Known rows, with every step that occurs
C -> H -> V -> D: -1.23  3.03  0.58  -1.74  -1.23  1.99  -0.53  -1.76  0.93  -3.60  2.96  1.21  0.08  0.54  -1.06  1.20  -1.35  1.56  2.41  3.61  1.13
D -> F -> H -> V: 2.85  3.58  -1.86  1.26  -0.42  -0.76  -1.98  -0.84  1.44  -1.31  2.73  -0.55  1.82  -0.24  0.49  -0.44  0.16  -0.65  0.90  2.47  1.19
P -> B -> D: -5.28  -0.57  0.95  0.78  -1.74  2.08  3.89  0.05  -0.88  -2.57  1.57  1.75  -0.19  -1.00  0.25  3.05  -1.42  -0.77  -3.09  -2.32  -0.22
K -> E -> H -> V -> D: -0.24  0.96  0.99  -1.37  0.00  1.14  0.69  -1.95  0.90  -3.28  2.18  2.75  1.40  0.52  -1.95  1.02  -1.52  4.88  0.43  1.10  -0.16
F -> D -> C -> H: 3.14  4.65  0.43  1.02  -0.07  3.77  -2.23  -1.18  1.08  -2.65  -1.23  -2.35  0.56  0.57  -1.68  2.81  -0.11  0.26  1.46  3.83  2.91
V -> D: -1.15  -1.08  1.63  -0.49  -0.66  1.17  0.99  -1.94  -0.01  -0.87  0.15  1.41  -1.96  1.12  0.05  1.26  1.02  2.93  0.97  0.43  -0.39
E -> H -> V: 0.86  1.78  -0.72  -1.81  1.81  -0.27  -0.69  -0.75  0.80  -2.06  3.64  0.37  3.62  -0.27  -2.14  -0.27  -2.37  1.24  -0.27  2.14  1.48
K -> E: 0.60  1.24  0.33  0.79  -1.19  0.27  0.33  1.23  0.65  -1.66  -1.72  2.02  1.07  -1.05  -0.43  0.02  -1.39  2.15  -0.87  -2.48  -1.87
V -> H: 0.33  -2.22  0.80  -0.69  0.21  0.94  1.44  -0.76  0.11  -0.96  -0.80  0.90  -2.89  -0.37  1.06  -0.26  -1.31  1.99  3.78  2.37  1.64
V -> D -> F -> H: 2.52  -0.13  0.11  3.99  -0.74  0.24  0.03  -2.31  1.50  0.20  -1.56  -0.54  -1.93  0.06  2.01  1.54  3.95  2.72  2.40  2.01  0.73
E -> H -> V -> D -> F: 0.18  1.90  2.59  0.56  -0.05  2.32  -1.06  -3.67  2.02  -1.30  0.92  -0.47  0.70  1.06  -2.24  1.03  0.96  4.52  2.27  1.43  0.62
P -> B -> K -> E -> H: -1.58  -0.28  -0.14  1.31  -0.62  2.27  2.29  0.44  -0.13  -2.34  -1.08  2.46  1.78  -4.31  -0.75  2.85  -1.57  6.20  -1.97  -3.31  0.18
E -> H: 0.44  -1.49  0.76  0.30  2.32  -0.15  0.99  -0.89  0.39  -0.08  -0.51  -0.24  1.75  -0.44  -1.44  0.97  -0.21  3.32  0.61  1.43  1.28
H -> B: -0.15  2.17  0.58  -2.72  -0.64  -0.74  -2.79  1.65  -0.15  0.15  3.82  0.26  0.90  -1.24  -0.53  -0.99  -0.91  1.05  1.05  -1.27  1.95
K -> E -> H -> V: 1.11  2.82  -0.32  -1.26  1.03  0.04  -0.27  0.29  1.10  -3.05  2.66  1.78  4.34  -0.83  -2.39  -0.11  -3.30  2.51  -0.76  0.66  0.22
F -> H -> B -> D: -1.65  -0.96  0.18  0.67  -1.22  0.40  1.62  2.25  -0.55  -2.48  2.89  1.33  0.19  -0.38  0.53  0.60  -0.26  -0.03  -0.70  1.29  1.16
V -> D -> C -> H -> B -> K: -1.30  3.02  0.11  -0.89  -2.90  4.46  -1.03  2.48  -1.52  -4.03  2.87  0.94  -1.53  -2.51  -1.74  2.06  -0.69  3.86  1.01  0.00  2.81
B -> K -> E -> H -> V -> D -> C: 2.63  3.64  0.63  -0.36  0.07  2.89  1.08  0.04  -1.13  -5.98  2.23  2.23  0.89  0.68  -4.17  2.48  -1.71  5.13  -1.30  -0.35  0.28
F -> D -> C -> H -> B -> K: -0.23  3.30  -0.28  -0.50  -2.89  5.12  -2.83  1.67  -0.38  -2.96  1.85  -0.43  -0.31  -2.39  -0.74  1.86  -0.60  2.68  -0.31  0.76  2.99

Rows
2.44  2.46  0.44  0.54  0.38  1.03  1.29  2.60  -1.97  -4.47  3.02  0.27  0.43  1.16  -2.68  1.79  -0.55  0.03  -1.21  0.42  1.49 => F -> H -> B -> D -> C
3.08  4.30  0.66  -1.51  0.72  1.26  -0.14  -0.82  -1.07  -4.34  3.46  0.92  0.14  2.67  -3.53  1.43  -0.94  1.30  -0.19  0.60  0.58 => H -> V -> D -> C
-0.48  -1.37  0.21  1.76  -0.05  2.25  2.03  1.02  0.32  -2.41  -1.99  2.00  1.80  -2.69  -1.35  1.60  -1.16  6.17  -1.32  -1.32  -0.34 => B -> K -> E -> H
2.41  2.96  -0.20  0.64  -1.06  -1.05  -3.23  0.73  0.96  0.66  2.63  -0.80  0.30  -1.87  0.96  -0.43  1.61  1.86  2.36  0.19  2.69 => D -> F -> H -> B
1.18  2.43  -1.20  1.91  -0.80  0.53  -0.16  -0.44  1.25  -2.91  2.84  0.08  1.79  0.31  0.15  0.27  -0.16  -1.26  -0.10  3.02  0.47 => B -> D -> F -> H -> V
-2.46  0.38  -0.72  -1.18  -2.59  2.52  -1.19  2.74  -1.37  -1.31  2.92  1.22  -0.65  -3.00  0.22  0.02  -0.73  2.43  -0.86  -1.95  1.25 => H -> B -> K
-2.61  2.52  3.24  1.60  -2.11  3.64  -0.77  0.15  1.50  -2.19  0.88  -1.31  0.51  -0.10  -1.98  1.04  -0.02  1.12  2.20  1.05  1.58 => C -> H -> B -> D -> F
1.87  4.54  1.24  0.17  -0.32  3.04  0.19  -0.38  -0.44  -4.31  -0.02  -0.56  -0.90  0.78  -2.85  3.14  -0.46  1.61  3.09  3.23  2.38 => V -> D -> C -> H
0.65  2.00  1.33  -1.98  0.33  -0.59  -1.77  1.73  0.56  -0.86  2.36  1.42  2.96  -2.60  -2.01  -0.15  -1.81  5.15  0.88  -1.70  1.65 => K -> E -> H -> B
1.61  2.88  2.25  0.12  0.72  1.87  1.67  2.59  -1.60  -5.40  2.37  1.38  2.16  0.72  -4.68  2.03  -2.21  2.92  -1.71  -1.28  0.92 => K -> E -> H -> B -> D -> C
-1.70  1.21  3.61  1.83  -1.27  3.04  0.12  0.20  1.52  -2.13  0.16  -0.01  1.87  -0.33  -2.63  1.02  -0.25  4.13  0.50  -1.12  0.12 => K -> E -> H -> B -> D -> F
1.06  -0.82  0.01  5.12  -0.79  1.15  1.57  -0.65  1.05  -1.04  -1.43  -0.90  -0.75  0.18  1.33  1.40  2.75  0.26  0.67  2.14  0.19 => B -> D -> F -> H
-0.11  0.18  -0.15  4.58  -1.42  1.01  2.08  -1.21  0.84  -0.94  -0.62  -0.05  -0.79  -1.27  2.14  2.64  2.16  0.26  -0.23  0.21  0.86 => P -> B -> D -> F -> H
0.96  1.01  -0.95  -0.38  -0.60  -0.25  0.41  -1.57  0.66  -2.42  3.24  1.90  -0.43  0.67  1.05  0.80  0.48  1.53  0.93  2.93  0.53 => F -> H -> V -> D
-2.06  0.12  3.62  0.96  -1.57  3.32  0.20  -0.16  0.99  -1.77  0.79  -0.64  -1.01  0.27  -1.32  0.24  -0.07  2.40  2.54  0.66  1.24 => V -> H -> B -> D -> F
-1.22  0.60  0.21  -0.44  -3.23  2.70  0.18  3.13  -0.48  -3.30  0.24  3.43  -0.98  -3.75  0.22  -0.05  -2.52  5.19  0.25  -2.77  0.07 => V -> H -> B -> K -> E
-1.30  1.60  -0.16  -0.20  -3.31  2.41  -0.47  3.42  -0.39  -2.71  0.64  3.01  0.44  -3.50  -0.24  0.24  -1.87  4.17  -1.81  -4.05  -0.84 => H -> B -> K -> E
-0.43  3.87  2.17  0.77  -1.55  3.16  -1.86  -3.01  2.16  -2.21  1.02  -0.84  -0.06  0.84  -1.90  1.12  0.55  2.55  3.45  2.29  0.96 => C -> H -> V -> D -> F
-0.37  2.72  2.23  0.33  -1.26  2.28  -1.70  -3.32  1.77  -1.34  1.32  -0.21  -0.25  1.34  -1.43  0.44  1.05  2.66  1.94  0.61  -0.20 => H -> V -> D -> F
1.40  5.88  1.51  -2.46  -1.00  1.69  -2.76  1.40  -0.62  -3.36  3.91  -0.18  0.20  -0.66  -2.95  1.37  -1.24  2.43  3.59  1.24  4.07 => V -> D -> C -> H -> B
1.02  2.97  1.51  -0.61  0.18  1.87  0.93  2.51  -2.25  -4.34  3.33  0.42  0.72  1.80  -3.90  1.38  -1.71  0.01  -1.63  -0.62  1.19 => H -> B -> D -> C
0.67  6.15  -0.26  -0.73  -0.38  2.70  0.04  1.09  -0.39  -6.37  3.98  -0.14  2.67  0.98  -3.56  1.45  -3.75  -2.05  0.49  3.54  2.06 => B -> D -> C -> H -> V
0.48  3.67  1.03  1.48  -0.45  3.75  1.56  1.30  -0.81  -5.44  -0.06  -0.91  0.41  0.87  -3.24  2.99  -1.61  -0.79  1.16  3.05  2.19 => B -> D -> C -> H
2.86  6.82  -0.86  -1.25  -0.06  2.90  -3.21  -1.04  1.18  -4.28  3.06  -1.22  2.78  1.04  -2.20  1.32  -2.40  -1.24  0.35  4.33  2.79 => F -> D -> C -> H -> V
-1.95  -0.55  -0.16  -1.02  -1.13  2.41  -0.56  2.23  -0.85  -1.43  2.70  0.96  0.56  -3.54  -0.81  0.54  -0.79  4.59  -0.64  -0.98  2.26 => E -> H -> B -> K
-0.87  1.67  2.10  1.68  -1.86  4.01  -0.41  -2.25  1.85  -3.03  0.09  1.00  0.45  -0.48  -2.01  1.36  0.33  6.30  0.79  -0.33  -0.35 => B -> K -> E -> H -> V -> D -> F
